In the rows, zero is written as 128.
Known rows, with every way that one mark hangs from another:
R[B]: [124 107 128 155 120 133 147 113 128 104 142  95  93 114 143 134 132 132
 143 160 137 105 146 122 138 143 120 149 133 123 146 133 129 146 115 130
 143 125 120 129 143 122 125 122 133 140 139 137 117 132 137 118 136 141
 144 108 127 104 101 127 110 106 131 125]
W[B[D R[U]] L]: [144 113  75 157  96 119  83 155 141 112 163 154  33 123  82 168 116 153
 101 136 157  91 192 179 111  99 113  99 136 109 111 144  79  98 105 164
 173 100  51 133 114 116  65 143 103 139  80 137  83 114 211 111 147 188
  55 118 130  67  91  85  52  90 186 125]
W[B[R[U]] L[D]]: [140 139  92 158 103 102 106 121 136 110 185 149  41 109  70 146 151 175
 118 140 154 112 189 153 115 109 121  89 139 107 120 133  81  92  89 167
 146  89  69 129 139  90 106  91 119 123  89 131  96 105 187  96 128 200
  88 106 153  93  84  79  80 107 163 111]
L[D]: [117 150 125 124 141 107 142 128 143 132 148 146 127 110 102 135 145 143
 121 121 163 115 137 129 124 146 123 123 124 141 112 111 107 119 106 135
 104 123 154 125 155 115 146 104 118 130 130 133 123 116 107 118 110 170
 138 114 138 141 110 124 132 146 105 117]
P[W[B]]: [138 125 132 128 101 127 115 139 139 118 121 102 122 120 148 114 139 142
 172 163 132 147 163 123 138 127  91 104 116  86 117 151  76 160 130 159
 152 168 105 199 149 117 111 149 131 125  84 100 128 116 137 130 164 120
 134 117 161  94 141 143 124 131 138 122]
L[D W[B[R[U]]]]: [158 123 111 162 104  69 143 150 124 101 186 137  82  91  67 135 149 188
 130 164 150  72 222 145  66 114  89 100 132  92 135 172  74 118  78 163
 166 131  96 156 125  96 108 114 127 142  88  80 108  94 153 147 163 139
 141  81 154  70  78  92  84 109 127 141]
P[W[L]]: [127 128 132 126 147 126 111 104 149 132 121 116 124 141 134 107 126 159
 157 150 115 129 128 131 129 134 145 109 137 117 133 145 111 153 156 154
 155 123 123 137 158 114 109 141 121 126 100 145 119 150 143  91 139 148
 113 125 169 121 121 163 165 121 126 110]
P[W[B[D R]]]: [132 126 122 133 101 115  92 173 136 154 112 129  98  98  91 139 123 145
 151 133 165  73 194 142  93 109  82 126 104  86 103 155  47 139 132 173
 148 149  79 180 139 120  85 164 104 148  65 101 103  98 140 138 169 133
 114 112 160  52 127 111  77 126 147 129]
W[B[R[U]] L]: [148 123 102 162  74 120  94 129 129 122 163 127  51 142 102 132 131 171
 118 143 124 127 183 150 121 100 116  96 136  89 137 149 101 103 108 149
 166 108  49 124 108  97  93 114 121 127  95 124 105 118 208 105 143 170
  81 117 147  82  95  88  86  95 184 119]
L[D W[B[R]]]: [134 155 142 162  99  70 123 139 120 122 166 125  94  89  73 136 154 164
 156 136 154  75 197 130  69 127  63 112 117 114 134 158  56 105  78 173
 140 130 118 147 126 115 124 110 117 161  79  81 102  90 126 121 159 156
 141  93 160  97  92  94  83 134 101 138]
B[D W]: [142 151 122 122 157 120 133 157 117 122 127 135 114  93  91 149 125 115
 123 142 139  62 153 161  80 104 122 123 132 157  70 153 118 132 134 148
 120 123 117 143 133 176  73 154 101 160 109 149 115 130 103 147 148 123
 122 122 132 115 131 128 105 111 153 133]
B[D R[U] W]: [166 123 103 147 141 108 126 182 107 130 142 143  88  98  45 147 124 136
  87 153 134  31 197 176  43  76 129 121 136 128  86 166 108 116 136 149
 115 114  78 125 108 155  64 143  96 169  92 140  96 135 138 165 172 124
 116 110 155  63  97  90  90  71 175 153]
P[W[B L[D]]]: [120 141 117 142 127 113 107 104 149 104 130 117  91 107 117 132 154 166
 183 148 159 133 174 142 141 131 103  86 125 111 108 123  66 141 122 175
 155 134 114 183 190 102 113 122 114 109  86 132 110 114 134  94 132 191
 107 112 174 122 134 135 122 144 122 106]
B[D]: [112 131 101 131 138 126 122 152 145 134 127 148 116 117 111 159 115 124
 108 121 159  92 146 154 115 128 126 137 112 135 108 128 109 115 136 151
 138 123 132 129 137 142 104 153 105 138 124 140 116 123 124 141 126 148
 110 128 116 123 121 115  95 133 119 121]
P[W]: [129 117 142 120 132 125 127 129 128 138 113 119 148 126 136 113 136 142
 164 142 121 119 131 124 115 121 126 127 122 116 125 145 107 166 158 149
 136 156 131 156 149 108 118 144 127 133 102 116 126 120 113 137 155 114
 148 112 164 101 131 154 153 129 111 126]
T[U[R[B]]]: [100 105 101 194 124 114 156  95 122  47 120 105  66 141  98 141 113 190
 136 158 111  95 160  98 148 115 130 145 126 112 162 129 161 116 109 158
 133 108 102 122 161 116  98 131 176 143 125 116 106 121 130 123 144 155
 124  91 133  74 122 153 104  95 128 135]
R[B[D] U]: [144  87  66 150 117 127 160 153 140  85 152 139  77  98 105 159 121 137
  90 170 174  70 186 159 119 130 123 137 143 118 127 143 119 134 123 136
 179 117 110 127 148 121  80 151 113 138 150 132 106 126 147 156 141 142
 122 109 120  68  82 115  78  73 159 117]
T[U]: [108 127  95 140 145 121 134 137 130 109 110 143 113 150 124 141 111 155
 130 136 115 117 139 122 135 117 130 116 145 128 116 134 138 133 129 139
 150 122 126 131 166 109 128 141 154 128 106 135 121 107 133 127 138 146
 131 103 133  98 146 141 124 109 123 119]
W[B[R] L]: [131 137 130 146  94 126  75 114 128 133 140 114  63 141 117 129 128 159
 148 114 130 125 158 133 130 116  99 104 122 105 132 139  90 105 110 159
 144 107  72 127 117 119 110 110 118 135  76 134 105 132 195  80 132 174
  70 130 142  92 116  96  84 133 169 123]
W[B[R]]: [139 130 140 145  81 119  95 144 107 145 139 115  87 123 104 128 136 126
 139 121 132 114 166 127 119 124  88 114 118  99 128 135  86 113 104 140
 121 132  82 140 102 123 108 124 121 138  90 107 116 106 158 123 154 136
 107 121 131  78 122 103  72 129 156 140]
U[R[B[D W]] T]: [123 119 107 196 138 116 172 170 114  53 140  77  69  84  49 173 139 168
 107 165 134  46 192 153  95 138 133 167  87 141 116 142 109 135  98 167
 117  96  78 123 138 171  49 117 134 179 142 153  90 143 135 122 122 146
 116  98 172  73 106 144  99  88 156 136]
U[R[B] T]: [113 112 108 190 107 128 160 138 117  49 154  72  75 109  91 158 146 177
 102 159 123 110 158 126 150 162 128 167  78 111 173 121 127 124  86 150
 128 105  89 116 146 112  97  93 159 152 157 128 103 137 157 101 100 149
 129 103 166  79 103 155 121 111 142 135]
L[D W[B]]: [134 138 122 146 117  79 141 122 131  98 156 124 116  85 116 135 143 171
 163 145 157 113 188 124 105 146  78 109 125 110 122 151  77 129  78 160
 159 149 144 176 148 119 127 127 126 138 105  89 114  92 118 126 134 143
 146 100 148 123 109 124  97 136  99 127]
B[D R W[L]]: [138 147 135 141 152 115  96 136 117 151 126 132  70 118  67 151 120 137
 125 112 144  37 162 161  70  88 139 123 136 155  86 143  95  97 144 167
 124  89  79 102 113 172  68 135  78 181  85 170  82 145 144 110 148 173
  73 133 148 113 106  96  91 107 177 137]

Rows:
[128 118 116 207 134 119 182 149  94  56 141  60  79  99  73 152 156 169
 133 164 109  82 169 133 114 132 136 170  94 134 141 140 119 147 100 154
 117 100  81 125 144 154  82  98 160 163 139 130 106 151 141 108 125 125
 134 104 182  80 108 154 132  95 157 139]  U[R[B[W]] T]
[141 131  46 164  75 130 111 205 114  95 173 151  47 101  62 182 131 155
  79 154 170  84 208 188  98 128 103 131  94  90 108 146  60 117 100 151
 173 108  51 148 120 107  72 125 111 143  90 114  87  98 194 135 140 172
 102 107 154  31  95  93  66  88 173 134]  W[B[D R[U[T]]]]
[117 115  96 201 167 116 159 136 118  50 113 104  56 115  60 168  97 179
 122 163 126  32 193 133  92 101 132 139 128 141 107 146 143 131 117 181
 125 101  91 133 158 165  55 162 147 174 102 145  94 124 116 142 142 148
 106  84 148  51 120 142  79  84 152 134]  T[U[R[B[D W]]]]
[135 113 118 157 161 133 131 105 136  92 126  98  60  90 103 149 128 143
 147 151 163  63 172 164 122 122 131 127 149 168  96 151 117 134 126 171
 151 104 104 125 150 181  85 148  97 169 128 178  91 156 146  98 128 167
  84 115 149 106  93 127  99  93 164 125]  R[B[D W[L]]]
[127  87  51 155  99 143 173 172 132  58 171 126  76  81 100 182 135 161
  81 178 175  76 192 182 128 152 138 148 115 115 133 141 105 147 108 136
 176 113  91 129 159 117  82 123 129 143 154 154  96 116 169 125 124 173
 133  91 148  57  72 131  98  67 155 119]  R[B[D] U[T]]
[132 130 122 144 108 119  67 139 144 143 124 129  68 122 107 133 129 159
 163 132 163  75 186 153 100 112  96 112 115  98 104 154  48 123 138 187
 160 114  65 165 143 126  73 160  98 146  60 134  97 113 166  99 157 177
  72 112 165  71 116 113  87 125 159 118]  P[W[B[D R] L]]
[153 109  73 165 129 132 181 187 114  55 161 119  75  56  76 172 139 157
 100 199 151  48 196 192  87 137 141 143 127 129 100 166  98 160 119 150
 159 106  84 140 148 150  67 120 123 164 128 154  87 140 163 143 138 142
 125  98 165  49  89 139 102  54 171 128]  R[B[D W] U[T]]
[156 107  81 181 124 130 156 130 108  48 175  77  60  98 117 141 157 182
 123 201 114 103 179 182 117 135 151 118 151 135 122 158 124 156 114 151
 180  97  71 127 167 130  91  96 129 149 130 171  97 156 195  89 122 165
 122  99 184  81  87 140 133  44 186 117]  R[B[W[L]] U[T]]
[130 130 131 204 139 123 157 107 106  34 138  55  53 105  78 155 148 178
 127 158 100 102 162 144 129 138 150 153 108 139 149 140 128 131 110 170
 128  85  66 113 139 158  70  87 142 172 139 159  90 166 173  56 100 171
  98 117 187 103 101 155 135  97 170 138]  U[R[B[W[L]]] T]
[127 123 114 141 114  95 115 157 139  95 138 135 108  84 103 152 118 149
 151 145 157  88 183 158  95 132  67 114 124 121 105 164  71 132 109 155
 178 148 114 179 122 147  90 168 117 151  96  87 110  87 135 145 145 124
 102 108 123 106 112 113  76 119 127 131]  L[W[B[D]]]
[155 114  86 153  67 129 125 184 104 109 166 113  93 112 101 136 156 176
 132 185 127 115 204 167 102 123 100 119  99  60 132 157  63 160 112 160
 171 130  61 170 143  80  90 122 138 126  73  97  96 105 189 123 173 130
 141  93 198  31 110 129 119  87 163 125]  P[W[B[R[U[T]]]]]
[175 122 120 159 146 107 111 128 106 122 144 119  82 132  75 122 126 150
 115 151 107  72 171 166  78  79 160  95 154 125 100 155 143 111 138 153
 143  87  68  95 110 141  84 115 107 152  82 160 101 149 172 111 149 145
  98 116 166  89  95  98 121  85 190 130]  B[R[U] W[L]]
[150  90  69 166  90 135 178 152 109  58 174 108  89  88 117 152 146 168
 107 191 137 119 172 161 139 148 142 150 121 108 147 142 122 162 109 130
 174 107  90 131 157  92 113 115 141 126 154 133 103 125 174 119 127 146
 154  97 160  63  86 134 125  66 152 119]  R[B U[T]]
[149 112  93 154  90 118 135 170 101 113 174 136  97 115  72 148 139 160
  70 159 125  98 163 159  92 126 136 140 106  99 134 139 102 119 107 140
 150 102  75 103 119 100 104  97 131 141 116 119 101 126 190 114 145 149
 132 106 173  71  97 116 127  94 150 135]  B[R[U[T]]]
[128 144 131 153 116 100  96 109 133 142 144 116  77 115  89 127 152 176
 163 135 159 103 178 126 116 116  95 101 114 105 116 136  46 129 110 189
 141 113  87 155 162 101 110 119 108 148  67 135 102 111 158  84 146 202
 105 100 181  85 114 114 109 138 131 116]  P[W[B[R] L[D]]]
[132 133 122 148 182 131 117 136 136 121 119 133  89 110  92 145 121 132
 135 129 143  69 153 176  92  98 143 114 142 171  81 153 107 121 145 162
 130 102 102 127 129 181  83 147  92 159 104 168 116 147 137 118 122 154
  65 134 141 134 125 122 113 110 168 120]  B[D W[L]]
[127 108 125 199 152 117 182 114 103  48 106  87  73 132  77 138 133 177
 142 169  95  63 176 107 113 107 141 137 137 134 129 144 160 131 113 159
 123 119  95 132 157 144  89 135 168 159 105 127 105 132 122 138 154 134
 128  80 167  59 126 151 114  87 150 142]  T[U[R[B[W]]]]
[158 126 102 160 154 115 117 155 118 126 144 146  60 119  52 147 115 151
  98 142 139  38 186 180  55  80 144 110 145 138  89 160 120 107 143 162
 137  92  64 101 116 160  59 134  87 167  85 165  90 146 159 129 144 158
  82 126 148  79  92  93  91  75 187 140]  B[D R[U] W[L]]
[150 141 118 161 159  93 132 130 111 126 179 143  71 109  49 140 142 170
 107 140 130  67 181 165  53  77 152  92 155 142  94 138 129  98 117 165
 130  88  91  98 138 129  80  87 105 153 106 158 104 143 150 107 142 189
 115 105 181  92  93  97 126  96 156 131]  B[R[U] W[L[D]]]
[118 130 138 200 170 104 167  88 128  69 145  82  48 102  68 144 147 180
 144 146 126  79 171 126 117 123 143 129 130 153 129 120 131 107  94 181
 101  83  96 107 160 158  82  92 121 166 140 158 103 154 130  88 109 183
  99 107 165 116  89 135 113 119 144 136]  U[R[B[W[L[D]]]]]
[125 127 117 188 164 124 142 109 131  68 117  89  38 111  71 161 127 161
 120 154 121  56 174 141 112 106 143 138 118 149 126 133 134 109 119 183
 120  90  81 110 136 176  45 136 116 178 133 156  91 168 139  99 120 166
  68 121 153 103  93 134  92 105 166 137]  U[R[B[D W[L]]]]
[124 130 106 130 111 128  95 128 157 110 111 139  77 113 129 148 130 156
 165 149 162 108 175 155 135 125 105  94 124 111 110 148  63 136 148 176
 180 132  95 183 163 130  87 164 104 124  72 134 102 121 157 110 142 171
  71 121 154  99 129 140  95 131 147 114]  P[W[B[D] L]]
[154 122 144 162 156 133 138  86 120  87 137  75  77 106 130 127 142 144
 170 163 113  87 152 139 126 124 145 116 156 161 123 151 129 149 122 154
 142 110 101 118 146 153 104 128 110 161 126 176 107 172 156  85 121 155
 104 115 151 118 109 128 122  86 167 122]  R[B[W[L]]]
[162 131 106 164 116 112 153 187  85 104 168 114  99 102  56 138 152 157
  89 168 104  69 172 176  61 107 138 133 115 112 112 160 111 130 114 146
 128 105  61 120 120 131  87  94 122 151  98 124 102 143 168 130 149 123
 140 100 183  61 105 121 133  72 174 138]  B[R[U[T]] W]
[116 153 120 155 107 104  87 104 136 123 162 127  49 119  85 140 145 158
 139 106 153 113 180 135 130 123 103  98 124 127 119 129  75  86  80 179
 134 102  91 126 132 111 116  94 113 144  87 136  97 116 176  74 121 212
  91 108 148 110  97  89  97 146 140 119]  W[B[R] L[D]]
[135 113  71 153  98 125 127 199 113 112 166 160  79 112  57 173 124 158
  43 148 165  57 181 184  72 121 132 142  98 101 113 139  88 119 117 142
 150  90  79 110 128 116  72 113 114 148 120 133  88 114 182 132 135 166
 114 105 158  58  93 107 103  83 162 137]  B[D R[U[T]]]
